Each row was made from one path, in order. Every step used is in the known rows, and no mark comes twice. Write each row's path.
In the rows, 128 means zero.
Known rows
vemi tuge pomap pozul: [148 107 158 128 123 145 134 158 132 145 145 138 162 115 116 145]
tuge vemi pozul pomik: [126 154  77 132 131 153 179 120 140 109 161 159  87 114 118 187]
tuge pomap pozul: [142  81 149 123 127 140 145 136 128 124 144 101 159 107 133 150]
vemi kani: [153  14 103 137 167 102 144 158 107  95  57 173 110 104 122 142]
tuge pomik pozul pomap: [ 69 136 109 130  90 119  86 142  90 114 131 104 141 195 156 108]
pomap tuge: [135 130 150 102 142 162 121 124 136 118 171 131 109 127 171  60]
pozul pomap tuge vemi: [109 135 148 150 153  93 187 119 165  83 188 158 119 103 159  72]
tuge pomap pozul vemi kani: [165  49 109 148 160 111 125 101 126 106  28 115 138  95 104 182]
pomik pozul: [109 125 108  93 136 120 123 148 114 138 126 102 135 149 145 149]
vemi tuge pomap pozul pomik: [118 159 133 101  78 187 127 145 119 144 155 126 125 129 126 182]
pomap tuge pomik pozul vemi kani: [121  92  96 116 147 126  99  95 117 103  36  89 132 127 124 152]
pomik pozul pomap: [ 93 136 110 138 115 115  91 148 100 124 125 128 135 192 159 125]
pomik pozul vemi tuge: [169 182 140 139 138 124 102 137 142 189 101 171 120 131  86 144]
pomap tuge vemi: [125 123 150 133 164  92 207 119 171  90 192 155 115  77 153  77]
pomap pozul: [150  72 124 120 149 131 135 140 128 107 136 121 137  99 116 154]
pomik pozul pomap tuge vemi: [ 93 153 141 137 150  97 174 121 160  87 183 140 131 121 164  83]
pomik pozul pomap tuge vemi kani: [101  75 107 136 170  94 155 141 131  67  87 158 134 123 150 125]

Which path is each row?
[151 156 113 125 140 112 112  72 140 149  83  71 123 118 116 168]
pomik pozul vemi
[172 149 180 151 108 130 145 135 140 190 131 157 136 115 117 115]
pozul vemi tuge pomap
[186 156 149 153 142 131 106 134 147 175 105 179 121 106  70 143]
pomap pozul vemi tuge
[ 81 137 122 121  96 160 102 110 109  96 173  98 124 159 150  50]
vemi pozul pomap tuge pomik
[118 177 118 107 115 134  95  57 133 141 102  37 130 130 126 136]
pomap tuge pomik pozul vemi
[133 136 145 136  94 125 119 123 116 152 134 130 114 113  85  91]
pozul vemi tuge pomik
[113 143 126  95  80 181 132 129 117 128 151 102 122 123 138 186]
tuge pomap pozul pomik
[158 127 181 142 108 132 153 171 130 179 152 178 139 124 130 102]
vemi tuge pomap
[180 118 123 143 151 117 120  66 148 130  91  83 123  83  96 169]
pomap pozul vemi
[ 64 157 117  67 102 152  98 126 106 123 155  58 146 166 162 103]
pomap tuge pomik pozul
[ 81 155 118  86  98 136 104 158 104 149 140 103 144 163 123 124]
vemi tuge pomik pozul
[128 117  88 195 158  97 152 131 133  94 146 184 114 151 128 125]
tuge vemi pozul pomap
[193 155 152 159 141 120 117 135 148 184 108 194 104 106  77 126]
pozul vemi tuge
[ 73 155 117 134  89 125  77 155  92 130 132 128 141 201 142 104]
vemi tuge pomik pozul pomap
